Each row was made from one path, in order. Every step used is in the known rows, and no mark comes twice. Write each row's path.
Known rows
nadiz, vetiv, toma: [-14   6 -13   7   1  -8 -38  12  10   6  -5   2   0 -15  -4  19   6   6
   0 -27 -19   5]
nadiz, vetiv, mipuf, toma: [-19  22   1  30   1  11  -7   1  13 -16   9  10  -5  -3   4   5  14  -8
  15  -2  -2  -8]
gira, vetiv, mipuf, toma, naze: [-17  11   3  16   5   8  35 -17  20  -9   6  12  -5 -10   0   4  -5  -7
  -6 -23  18 -16]
gira, vetiv, nadiz: [  0  -2   7   3  11  18  14   4 -32  -6  18   9  15  19  -4 -26  28  13
  -5  -2   9  -5]
mipuf, toma, gira, nadiz, vetiv: [-15  12 -13   9  -2 -12   8   5  -5  -5  10  15 -14  11   3  20   7   6
   5   3  -3  -2]
vetiv, toma: [ -3  -7  -3   1   5  -7 -23   6  14  12  -8   4   6 -16  -7  12   2   8
  -5 -27 -10   3]
nadiz, toma, naze, vetiv: [-11   9 -16  -1  19  -6  19  -9   8  -4  18  15 -15   5  -4  28 -48  -9
   0  13  15  -3]
mipuf, toma, naze: [-18   5  -3  11   4   4  41 -15  20  -7   4  14  -7 -18  -4  16 -17 -15
  -9  -7  16 -10]
nadiz, vetiv, mipuf: [ -1  29  -8  17   0   6 -27  -6   5  -4   4  -7  -5  -1  16  -5  18   7
   8 -22  -8 -10]
naze, vetiv, mipuf, toma, gira, nadiz: [  2  -3   3   4  10 -14  44 -12   4   5  18  24  -8  17   1  13  -6  15
  -1   4  16 -10]
vetiv, naze, toma: [-15   7  -9   7  24  13 -12  11  -5   4   0  18   8  -9   6  17 -19   9
   3 -22 -12  -2]
naze, toma, gira, nadiz, vetiv, mipuf: [  0  25 -11  15   8   0 -12  -5   2   3   8   2  -7   5  20   3  15  19
   7 -28  -2 -11]
toma, gira, nadiz, vetiv, naze: [ -7  11 -16   8  13  -1  10  -2 -10  -1   3  29  -4   1   0  21 -13   4
 -10 -18 -23 -11]
toma, gira, nadiz: [ 10 -12  -2  -8   5 -17  40  -8  -4  12   7  16  -6  14   1  10  -2  19
  -9  -3  13  -5]
nadiz, vetiv, naze: [-13  17 -15  12  10   7 -10   1  -8  -6  -1  21  -1  -7  -1  17 -13  -6
  -6 -16 -29  -8]
naze, vetiv, nadiz, toma: [  1   6 -21   4  29  14  -8  11 -21  -7  14  13  -2  22  -9  13 -18   2
   3  19  12   8]
gira, nadiz, toma, naze, vetiv, mipuf: [  2  20  -6  10  18  -1  13 -20  14   5  13  11 -11   5  11   8 -18   7
   0 -22  15 -14]
naze, toma, gira, vetiv: [ -6 -11   0  -7   6  -3  -4  21 -15 -13  16   4   7  25  -3  -5   4  19
   6   5   6  -3]
toma, naze, vetiv, nadiz: [  0   5  -9   3  20  12  37 -19 -17   0  30  19   4   0  -1  -1 -13  -2
 -10  11  14 -10]
nadiz, toma, gira, vetiv, naze: [ -2  -5  -8   0  20   6   2  10 -15 -13   5  25   7  17 -12   8 -18   7
  -9  -7 -13 -10]

Which path is each row?
[ -5   6  -6   9  21  14  42 -17 -13  -5  32  23   4  -1  -4   1 -12  -6
  -6  16  15 -10] -> mipuf, toma, naze, vetiv, nadiz
[  4 -12 -10   4   4  -5  22   3   4 -17  18   9   1   2 -10  15 -12  -5
   2  35   4  -6] -> mipuf, toma, gira
[-10   7  -8  -1  11  -9  29 -17   9  -1  21  14 -12  -3   0  20 -41  -9
  -2  10  12  -8] -> toma, naze, vetiv
[  2  21  -9  10  17   3   2 -18  14   0  14   4  -9   1  10   7 -20   2
   2 -14  12 -14] -> nadiz, toma, naze, vetiv, mipuf
[  5  19   1  11  11   1  -6 -15   9   0  17   3  -3   3  12  -4  -7   4
   8  -8   2 -13] -> naze, vetiv, mipuf
[  9  -4  -9   9   6  -1  17  -3   9 -16  18   7   1   1  -3   9  -6  -1
   3  24   4 -12] -> vetiv, mipuf, toma, gira
[ -7   4 -16  -2  16  -3  33  -9   8   6  -7  13 -15   1  -3  25 -26   3
 -15 -23  24  -3] -> gira, nadiz, toma, naze
[ -8  -3  -4   1  11 -12 -18   2  14  10   8  12   1 -10  -8  20 -19   5
   1 -11  -8   3] -> naze, vetiv, toma
[  3   4  -4   4  19  13  21  -9 -23  -1  30  16   7   7  -2  -7  -3   0
  -2  19   7  -5] -> naze, vetiv, nadiz
[  7 -13  -4  -8  10 -23  31  -7   2  16  11  22  -6  10  -3  19 -11  21
  -9  -9   9  -4] -> naze, vetiv, toma, gira, nadiz
[  1  -2 -28  -1  18  -1  -2  10  -8  -8  15  12   4  -2   1  24 -22   8
   1  11 -12  -6] -> nadiz, vetiv, naze, toma, gira
[ -8  11 -16   3  -3 -14   5   3 -10  -1   8  10 -14  12   5  17   6  10
   2  -2  -4  -1] -> toma, gira, nadiz, vetiv
[  4  -7  -3   0  18  16  14   8 -34  -8  26  11  17  21  -4 -19  19  19
  -4   7  11  -6] -> naze, toma, gira, vetiv, nadiz
[  5   4 -20   4  25  18 -10  13 -20  -6   3   7   1  18  -9   6  -5   4
  -1   9  11   8] -> vetiv, nadiz, toma
[ 14 -19 -18  -8   7 -14  -1   4   8   1   9   1   5  -7 -10  17 -11   8
  -9   7  -6  -3] -> vetiv, toma, gira
[-19  18  -7  19   4   6  28 -18  22  -8   6  10 -10 -19   4  14  -8 -12
  -5 -19  12 -15] -> nadiz, vetiv, mipuf, toma, naze
[ 10   7  -1   6  10   5 -15   3  -2 -10   9  -3   3  21   4 -13  13  19
   5 -14   8 -12] -> nadiz, toma, gira, vetiv, mipuf
[-22  17 -16  11  21  12 -23  15  -8   0   2  18   4  -8   8  22 -15   7
   7 -21 -19  -1] -> nadiz, vetiv, naze, toma
[ 12 -16 -18  -8  11 -19   1   1   8  -1  20   7   2  -3 -10  23 -26   6
  -4  18  -5  -4] -> naze, vetiv, toma, gira
[  6  -2 -10   9   9  -4  18  -4   9 -17  27  10  -1   4  -4  12 -15  -2
   6  32   5 -12] -> naze, vetiv, mipuf, toma, gira
[  2  -8   1   4  13  16  23   5 -30 -15  27  15  15  20  -9 -19  22  11
  -4  16  11  -8] -> mipuf, toma, gira, vetiv, nadiz
[ 16 -11 -28  -8  15  -6  -2  13  -6 -13   9  -1  -4  15 -10  21 -23   4
  -1  29   6   2] -> nadiz, toma, gira
[-17  17  -8   7  -4  -9  -2   3  -8   3   2  10 -14  10   8  13  12   8
   4 -14  -5   1] -> gira, nadiz, vetiv
[  9 -14  -2  -8   7 -20  30  -5   2  18   4  19  -4   7  -3  15  -1  23
 -12 -17   8  -4] -> vetiv, toma, gira, nadiz
